Each row was made from one walk, in order. Every step used is in the known rows, and no mark comes twice. Write each row's walk.
(in the rows, 128 means zero)
Known rows
lafit, kegeg, lefa, palis, rafam, bupur: [122 154 108 190 123 150 125 129 102 112 175 146 149 149 126 142 122 131
 139 115 134 154 101 207 121 180]
gated, bupur: [115 113 138 155 128 144 121 139 136 115 160 145 116 120 126 161 145 148
 195 135 102 129 142 154 144 134]
sevid, kegeg, bolab: [137  93 128 163 151 109 147  98  72 114 151 113  98 122 115 120 101 104
 125 109 145 131 164 108 116 143]
rafam, bupur, lafit: [142 133 117 132 104 153 144 150 115 120 186 148 126 142 173 142 105 143
 187 128 152 146 104 156 130 142]
bupur, lafit: [147 130 130 126 104 155 151 168 114 133 160 114 135 147 149 146 126  96
 139 141 137 108 129 116 130 158]
sevid, bupur, gated, dige, lefa, palis: [ 90 165 122 134  60 177 147 105 152 150 154 168 113 181 134  59 150 167
 148 180 111 109 112 157 119 151]
bupur, lefa, palis, rafam: [143 188 109 144 104 149 130 169 141 138 153 136 102 147 109 169 128 143
 172 114  96 129  67 209 111 188]
bolab, kegeg: [123 156 103 132 144 151 138 144  95 112 105  93 130 153 130 117  97 110
 126 102 123 118 146 135 114 161]
palis, rafam, bupur, lafit, kegeg, bolab: [173 143 112 172 110 172 162 150 128  95 195 142 117 124 142 141  89 123
 162 128 143 145 120 162 144 167]
dige, gated, bupur: [141 125 110 163 127 109 117 149 127  97 138 162  81  95 148 149 122 151
 206 151  89 136 139 146 107 149]
gated, dige, lefa, palis, rafam: [122 177 123 131  82 169 124 131 159 164 139 183 145 131 129 113 131 196
 146 143  83 105  77 179 122 144]
bolab, kegeg, lefa, bupur: [119 161 110 124 147 162 148 166  89 131 162  83 146 203 123 128 106 105
 174 103 124 120 114 154  82 194]
sevid, bupur, rafam: [ 99 180 143 123 119 134 145 119 164 133 161 142 158 147 135 115 108 136
 145 135 153  98 122 130 120 152]
dige, lefa, palis, rafam: [130 199 124 146 100 155 126 125 163 146 129 169 131 130 129 154 131 132
 137 130  92 118  82 200 123 185]
lefa, bupur: [133 142 135 108 118 154 112 150 125 127 177 116 114 174 119 144 121 126
 171 139 135 150 107 152 100 139]
bolab, kegeg, lafit: [113 144 103 137 136 168 125 146  97 118 116 102 137 129 129 117  95  66
 126  93 101  94 139 105 122 148]
rafam, bupur, gated: [124 134 100 141  91 127 137 115 127 112 161 159  61 157 158  89 115 171
 178 142 131 173 105 152 115 125]
palis, rafam, bupur, lefa: [152 178 102 143 117 148 162 157 159 121 191 161 103 132 140 153  95 170
 214 101 122 148  82 183 133 175]
gated, dige: [121 117 126 116 103 145 123 132 129 148 138 152 144 127 129  92 128 192
 141 142 114 115 116 122 125  98]
sevid, kegeg: [112 134 121 149 152 103 144 110  74 128 153 128 110 128 146 125 100 119
 140  97 146 125 159 111 116 162]
lafit, kegeg: [130 124 112 169 127 150 121 116  97  91 117 123 140 139 111 140 116 103
  97 136 145 148 142 134 143 129]
gated, bupur, lafit: [132 115 140 153 107 165 141 170 121 118 185 135 123 134 143 173 148 125
 204 148 108 110 143 144 143 158]
lafit, kegeg, lefa, bupur, gated: [123 124 111 165 107 154 138 135  93 105 179 115 119 204 107 127 134 101
 147 149 134 152 111 147 102 168]
gated, dige, lefa: [125 141 122 116  91 161 135 117 146 156 128 174 155 140 131 113 127 189
 154 151  99 106  87 134 132 116]
sevid, bupur: [ 99 144 137 127 123 158 151 115 142 131 157 130 157 146 133 107 134 123
 144 140 151 109 142 134 141 143]
lefa, palis, rafam, bupur: [126 189 118 156 111 143 109 140 143 131 161 161 106 110 148 129 120 169
 150 112 117 153  97 224 117 170]
palis, rafam: [141 167 123 140 129 139 150 150 160 127 156 139 119 112 131 127 114 133
 140 117 117 121 131 140 132 164]
lafit, kegeg, lefa, palis, rafam: [120 151 115 188 125 147 130 134 104 116 157 129 155 148 113 141 133 109
 117 123 125 135 113 190 120 187]
dige, lefa: [132 157 124 124 111 145 141 109 151 137 117 157 144 144 126 152 125 122
 143 137 110 117  93 141 135 148]
palis, rafam, bupur, gated, dige, lefa: [139 181  96 143  77 157 166 128 172 130 181 191  82 144 155  89 103 198
 196 141 100 144  89 161 128 161]
bolab, kegeg, lefa: [115 152 106 137 151 143 159 152  92 130 132  89 154 174 130 120 110 109
 149  95 117 105 128 140  99 186]

Write each row's walk
[127 161 110 124 132 174 161 186  84 130 181  74 150 211 135 137 103  90
 180 109 125 107 112 147  84 210]
bolab, kegeg, lefa, bupur, lafit
[157  82 122 181 123 154 121 102  92  74 117 108 130 134  82 134 118  88
  83 146 143 153 146 129 145 113]
lafit, kegeg, bolab
[127 152 128 104  85 178 124 132 143 153 161 167 145 171 124 121 121 190
 180 156 103 118  75 147 115 121]
gated, dige, lefa, bupur
[121 129 100 133  76 138 135 116 127 126 168 177  69 158 159  67 115 214
 185 149 121 168  97 146 118 109]
rafam, bupur, gated, dige
[117 158 125 127  81 163 111 120 141 162 124 180 148 138 127 114 137 193
 142 151  89 111  77 175 122 121]
gated, dige, lefa, palis
[122 171 104 141  51 157 143 124 157 149 143 175  69 165 133  69 137 188
 145 170  68 123  91 152 107 157]
bupur, gated, dige, lefa, palis, rafam
[113 133 115 182 123 142 120 126  87 117 144 124 158 156 110 142 140 108
 107 129 131 139 111 184 121 165]
lafit, kegeg, lefa, palis
[122 189  99 153 130 166 159 177  94 135 175 108 144 174 157 127 102 121
 170  90 116 113 104 198  92 227]
bolab, kegeg, lefa, palis, rafam, bupur, lafit
[118 185 107 153  78 150 114 141 143 137 167 176  78 129 150  85 125 204
 155 134  98 152  91 213 104 160]
lefa, palis, rafam, bupur, gated, dige
[135 197 132 109 100 150 123 132 167 140 160 155 135 182 121 173  99 131
 176 144 116 124  62 158  97 164]
dige, lefa, bupur, rafam
[142 143  99 135 112 137 136 139 126 118 172 157 108 154 140 159 102 174
 220 110 137 165  66 183 127 136]
rafam, bupur, lefa
[124 168 127 153 114 142 152 166 131 157 210 142 146 150 154 140 137 141
 181 112 118 119  80 206  99 209]
kegeg, lefa, palis, rafam, bupur, lafit
[141 201 111 169  85 182 133 135 140 121 157 175 136 145 148 168 112 125
 150 133 110 134  77 216 134 196]
dige, lefa, palis, rafam, bupur, lafit, kegeg
[151 168  98 173 115 123 120 176 139 100 159 166  65 105 136 174 122 163
 236 139  70 138 101 200  96 192]
dige, gated, bupur, lefa, palis, rafam
[139 151 126 103  72 190 137 154 141 155 174 161 151 178 136 133 124 169
 185 163 109 109  74 141 115 137]
gated, dige, lefa, bupur, lafit
[111 136 132 154 107 186 176 145 108 123 194 115 185 180 137 131 135  81
 149 152 166  97 141 133 144 183]
sevid, bupur, lafit, kegeg, lefa
[139 150 119 122  71 203 132 146 121 138 172 158 154 185 126 137 118 157
 170 165 116 121  81 143 125 136]
gated, dige, lefa, bupur, lafit, kegeg
[129 174 129 100  81 165 122 135 160 155 163 173 146 170 124 129 101 194
 181 155 105 110  62 145 101 128]
gated, dige, lefa, bupur, rafam
[130 124 124 156 116 152 133 160 133 113 174 144 107 145 109 193 142 154
 236 131  91 130 104 177 135 152]
gated, bupur, lefa
[143 154 117 174 100 172 158 177 101 122 187 114 155 159 140 155 128  81
 129 134 133 109 118 164 124 206]
bupur, lafit, kegeg, lefa, palis, rafam
[112 192 123 143 107 176 152 147 152 138 180 137 137 161 115 142 136 137
 181 129 128 111  92 200 126 189]
sevid, bupur, lefa, palis, rafam
[131 190 119 152 100 159 120 163 135 133 179 155 109 119 161 138 117 155
 155 119 117 142  97 215 115 182]
lefa, palis, rafam, bupur, lafit
[ 97 167 108 174 130 101 158 121  84 145 210 148  83 156 161 101 110 146
 180  91 125 139 121 176  82 220]
sevid, kegeg, lefa, palis, rafam, bupur, gated
[107 167 115 170 136 117 164 144  74 151 226 139 123 148 171 135 104 131
 189  85 140 122 118 179  93 230]
sevid, kegeg, lefa, palis, rafam, bupur, lafit
[101 134 118 140 122 117 161 131  72 154 217 130  96 197 139  94 117 149
 194 119 131 126 122 122  72 187]
sevid, kegeg, lefa, bupur, gated, dige
[117 155  99 140  59 151 121 107 134 137 158 194  76 166 158  79 122 214
 185 153 104 165  71 187 108 126]
rafam, bupur, gated, dige, lefa, palis
